What can hang from each mark
J932: J532 J715
J516: J306
J156: J715
J306: J516 J715 J932
J532: J52
J52: J532 J932
J7: J715 J932
J715: J7 J156 J306

Every row comes from one small tree of marks. Brackets hold a mark, then the marks that hang from it, in the order of their numbers. Every link used is in the known rows. Which tree was each row made from?
Known rows
{J306 J516 {J715 J7 J156} {J932 J532}}: [-2.78  0.36  0.08  3.42 -0.43 -0.80  2.70  3.52  2.56  0.08 -0.55 -0.77
 -0.18 -0.58 -0.85  1.06  1.87  1.58  2.43 -6.13]
{J532 {J52 {J932 {J715 J156}}}}: [ 0.14 -0.51  0.88  0.26 -0.99  1.00  0.05  0.14 -1.42  0.28  0.81  0.37
  0.02  1.47  2.32 -0.50 -2.14 -0.76 -1.00  1.44]
{J52 J532 J932}: [-0.22 -1.04  1.15 -0.47 -0.33  0.29 -0.16  1.52 -1.54  0.46 -0.47 -0.44
  2.80 -4.02  0.92  0.17  4.89  1.73  2.89  1.44]
{J532 {J52 {J932 J715}}}: [ 0.33 -0.53  0.97 -0.87 -0.65  1.02  0.24  0.01 -1.29  0.41  0.56  0.59
  0.31  2.70  2.27 -0.89 -2.02 -0.18 -1.05  1.59]
{J516 {J306 {J715 J7 J156} {J932 J532}}}: [-0.73 -1.01  0.86  0.01 -0.64 -1.73  0.64  1.71  1.16 -0.18 -0.11 -0.74
 -0.50 -4.95 -0.37  2.40  1.06  0.99 -0.42 -3.65]
{J932 J532 J715}: [ 0.56 -1.01 -0.67  0.36  1.74  0.41  0.17  0.27  0.37  0.20  0.20  0.10
  0.14  1.51 -1.06 -0.79  0.68  2.14 -0.65 -0.26]
{J932 {J532 J52} {J715 J7 J306}}: [-0.69  1.18 -1.44 -2.55  0.82  0.97 -0.16  0.00 -0.10 -0.42 -1.34 -0.26
 -1.54  0.29  0.24 -2.11 -0.18  2.41 -3.03  0.95]
{J516 {J306 J715 J932}}: [ 0.55 -1.62  1.44 -1.43 -0.13 -1.63  0.93  1.41  1.06  0.35  0.33  0.25
  0.42 -0.72  0.34  2.39  0.19  0.11 -0.33 -2.30]
{J532 {J52 {J932 {J715 J7}}}}: [-0.38 -0.10  0.89 -1.04 -0.84  1.04  0.17 -0.29 -0.99  0.31  0.15  0.48
 -0.02  1.74  2.00 -1.36 -2.25 -0.18 -0.87  1.35]
{J52 J532 {J932 J715}}: [ 0.14 -0.29  0.97 -0.22  0.10  0.90  1.34  1.40 -0.86  0.85 -0.18 -0.12
  2.22 -3.38  1.07 -0.87  3.59  0.62  1.15  1.54]
{J7 {J715 J156 {J306 J516 {J932 J532}}}}: [ 0.52  0.95 -1.01  1.61 -0.10  0.01 -0.51 -0.45  0.23 -0.70 -0.03  0.70
 -0.87  0.40 -0.86  1.69  1.80 -2.47  0.75 -0.35]
{J532 J52}: [ 0.40 -2.86  0.41 -2.23 -0.56  0.29 -1.91 -0.83 -1.08  0.09 -0.25  0.70
 -0.04  3.93  1.45  0.28 -1.71  0.84  1.28  1.79]
{J932 J532 {J715 J7 J156}}: [-1.29 -0.14 -0.97  2.66  0.59  0.27 -0.04 -0.43  0.54 -0.13 -0.30 -0.74
 -1.09 -3.02 -1.43 -0.76 -0.36  1.14 -0.40 -0.97]
{J156 {J715 J7}}: [ 0.21 -0.85 -0.67 -1.64 -0.29 -0.43 -1.47 -2.89 -0.22 -0.60 -1.11 -0.33
 -0.44  0.06 -1.02  0.52 -1.09  1.14  1.44  2.59]
{J516 {J306 {J715 J7 J156}}}: [ 0.59 -1.26  0.83 -1.25 -0.77 -1.63  0.78 -0.84  0.68  0.54 -0.75 -0.21
 -0.65 -2.33  0.44  1.94 -1.38 -1.36  0.14 -1.69]
{J932 {J532 J52} {J715 J7}}: [-0.73 -0.70 -0.79 -1.39  0.57  0.89  0.03 -0.29  0.32 -0.02 -0.85  0.05
 -1.32  0.66 -0.31 -2.04 -1.24  2.70 -1.23 -0.34]
{J156 {J715 {J7 {J932 J532}} {J306 J516}}}: [ 1.17  1.71 -1.70 -3.14 -0.12 -0.16 -1.35 -1.85 -0.59 -0.89 -0.86 -0.72
 -0.74  0.80 -0.84 -0.44  0.23  0.93 -1.25  2.21]
{J715 {J7 J932} {J306 J516}}: [-0.32  2.59 -0.80 -2.43 -0.06 -0.20 -1.27 -1.40 -0.15 -0.16 -1.00 -0.09
 -0.21  1.22 -0.32 -1.57 -0.57 -1.52 -0.49  1.36]
{J932 J715}: [ 0.83 -0.99  0.19  0.26  1.18  0.41  0.57 -1.38  0.47  0.70  0.35  0.80
  0.27  3.57 -0.20 -0.64 -2.24 -1.27 -0.02  1.62]
{J715 {J7 J932}}: [-1.14  0.03  0.14  0.28 -0.34 -0.47 -2.07 -1.83  0.06 -0.35 -0.11 -0.03
 -0.14 -2.09 -1.39 -1.25 -2.17 -0.68  2.99  0.19]
{J156 {J715 J306}}: [ 1.73  0.14 -1.21 -2.41  0.44 -0.31 -1.76 -1.98 -1.22 -0.87 -0.61 -0.33
  0.06  1.76  0.00  1.41  0.70  0.79 -0.64  4.20]
{J156 {J715 J7 J306}}: [ 0.19  0.92 -1.31 -2.54  0.03 -0.39 -1.71 -2.58 -0.68 -0.99 -1.62 -0.60
 -0.65 -0.16 -0.51  0.50 -0.10  0.76 -0.42  3.76]
{J516 J306}: [ 2.10 -3.09  1.13 -3.68 -0.04 -1.34 -1.43 -1.44 -0.60  0.75  0.03  0.40
  0.51  0.89  0.30  1.95 -0.12 -0.37 -1.18  0.94]

Write each row's tree
[-0.39  0.45 -0.46 -1.67  1.01 -0.35 -1.24  1.77 -0.22 -0.26 -0.30 -0.22
  1.15  2.85  0.02  0.98  3.87  1.85 -1.44  0.71]
{J715 {J306 J516 {J932 J532}}}
[-1.37 -0.62  0.80  1.75 -0.06  0.10  1.24  0.82  1.53  0.85  0.54  0.32
  0.18  2.76 -0.62  0.18 -0.49 -1.07 -0.54 -1.31]
{J306 J516 {J932 {J715 J7 J156}}}
[ 0.97 -0.73  0.44 -0.87 -0.75 -1.55  0.48 -0.18  0.57  0.20 -0.10 -0.49
 -0.81 -3.63 -0.07  1.41 -0.88 -0.67 -0.04 -2.76]
{J516 {J306 {J715 {J7 {J932 J532}} J156}}}
[ 0.20 -0.91 -0.80  2.97  0.95  0.33 -0.12  0.27  0.00  0.01  0.64 -0.42
 -0.42 -1.00 -0.95  0.10  0.42  1.06 -0.70 -0.59]
{J932 J532 {J715 J156}}
[ 0.73  0.78 -1.26 -3.59 -0.03 -0.30 -0.88 -2.63 -0.37 -0.41 -1.76 -0.42
 -0.52  2.35 -0.29  0.25  0.04  0.58 -1.07  3.40]
{J156 {J715 J7 {J306 J516}}}
[-1.14  1.69  0.33  0.41 -0.45  0.86  1.04  1.09 -1.02  0.34 -0.92 -0.84
  1.20 -6.70  1.13 -0.87  3.57 -0.29  0.22  1.97]
{J52 J532 {J932 {J715 J7 J156 J306}}}
[ 1.05 -2.28  1.48 -2.20  0.23 -1.01 -0.33  0.07  0.33  0.52  0.91  0.51
  0.32 -0.17  0.00  1.79 -0.19 -0.24 -2.73  0.03]
{J516 {J306 {J932 J715}}}
[ 1.49  1.56 -0.55  2.42  0.22  0.30 -1.14 -0.83 -0.60 -0.32  2.19  0.14
 -0.30 -0.47 -0.27 -0.79 -2.52 -3.34 -0.24  1.13]
{J7 {J932 {J715 J156 J306}}}
[-1.69  0.14 -0.10  4.02 -1.43 -0.56 -2.48 -1.79 -0.40 -0.60  0.55 -0.81
 -0.85 -5.73 -1.20  0.01 -2.42 -2.38  3.16 -0.33]
{J715 {J7 J932} J156}
[-0.07  1.07  0.58  1.89  0.78  0.59  1.06  1.42 -0.68  0.17  1.00 -0.18
  1.46 -0.94  0.26 -0.96  1.40  1.05 -1.37 -0.13]
{J52 {J932 J532 J715}}
[-0.94  0.87 -0.27  0.67 -0.26 -0.39  1.36  0.52  1.38 -0.37 -0.68 -0.10
 -0.69 -0.75 -0.20 -0.95 -1.98  0.39  3.83 -2.98]
{J306 {J715 {J7 {J932 {J532 J52}}}}}
[-1.60 -0.66  0.17  1.77  0.29  0.10  0.90  2.00  1.47  0.52  0.38 -0.18
  0.10  1.41 -1.25  0.02  1.54  1.31 -1.04 -2.70]
{J306 J516 {J932 J532 {J715 J7 J156}}}
[-0.44 -1.57  0.23  0.84  0.03  0.54  0.75  2.45  0.81  0.55  1.04  0.12
  0.06  3.52  0.01  0.43  1.35  1.55 -1.87 -2.28]
{J306 J516 {J932 {J532 J52} {J715 J156}}}
[ 1.02  1.02 -0.55 -0.99  0.53  0.08  0.05 -1.04  0.57 -0.36 -0.44  1.54
 -0.20  3.68 -0.72  0.86  1.02 -2.64  0.97  0.70]
{J7 {J715 {J306 J516 J932}}}
[ 2.02  0.45 -1.23  2.70 -1.04  0.44 -1.85 -1.06 -0.48 -1.26  1.87  0.75
 -1.90 -2.71 -1.37 -0.07 -1.39 -2.43  2.59 -2.10]
{J7 {J715 J156} {J932 {J532 J52}}}
[-0.17 -1.64  0.35 -1.04  0.55  0.57  0.95  2.43  1.01  0.66  0.70  0.53
  0.41  5.49 -0.07 -0.30  1.40  2.21 -1.92 -1.94]
{J306 J516 {J932 {J532 J52} J715}}
[-0.14  2.39  0.16  1.13  1.02  0.66  0.87  1.50 -1.05 -0.14  0.71 -0.43
  1.36 -1.11  0.65 -1.05  1.95  0.85 -2.60  0.82]
{J52 {J932 J532 {J715 J306}}}
[-0.22  1.14  1.10  3.63 -0.06  0.51  1.14  0.28 -0.90  0.41  1.41 -0.12
  1.22 -1.29  0.93 -0.26 -0.73 -2.17 -0.90  0.92]
{J52 {J932 {J715 J156}}}
[ 0.35  0.46  0.63 -1.57 -0.48  1.01  0.04  0.19 -1.45  0.16  0.38  0.48
  0.23  2.54  2.53 -0.99 -1.48 -0.39 -1.92  2.19]
{J532 {J52 {J932 {J715 J306}}}}
[-0.35  1.21  0.50  3.74  0.28  0.49  0.86  1.36 -0.97  0.05  1.28 -0.61
  1.06 -2.90  0.33 -0.38  1.15  0.26 -1.34 -0.36]
{J52 {J932 J532 {J715 J156}}}
[ 0.06  1.18 -0.72  2.39 -0.15 -0.10 -1.11 -0.99  0.00 -1.10  0.17  0.81
 -0.91 -1.61 -0.79  1.89  0.56 -3.45  1.69  0.80]
{J7 {J715 J156 {J306 J932}}}
[-0.99  1.11 -0.02  1.42 -0.06 -0.64  1.65 -0.08  1.64 -0.14 -0.59  0.07
 -0.25 -0.49 -0.49 -0.72 -2.35 -1.00  4.46 -2.48]
{J306 {J715 {J7 J932}}}
[ 0.14  0.70 -0.27 -1.33 -0.38 -0.21  2.92  0.61  1.93  0.83 -1.02  0.30
 -0.41  4.78  0.27 -1.34 -1.57 -0.04  2.60 -3.90]
{J306 J516 {J715 {J7 {J932 {J532 J52}}}}}
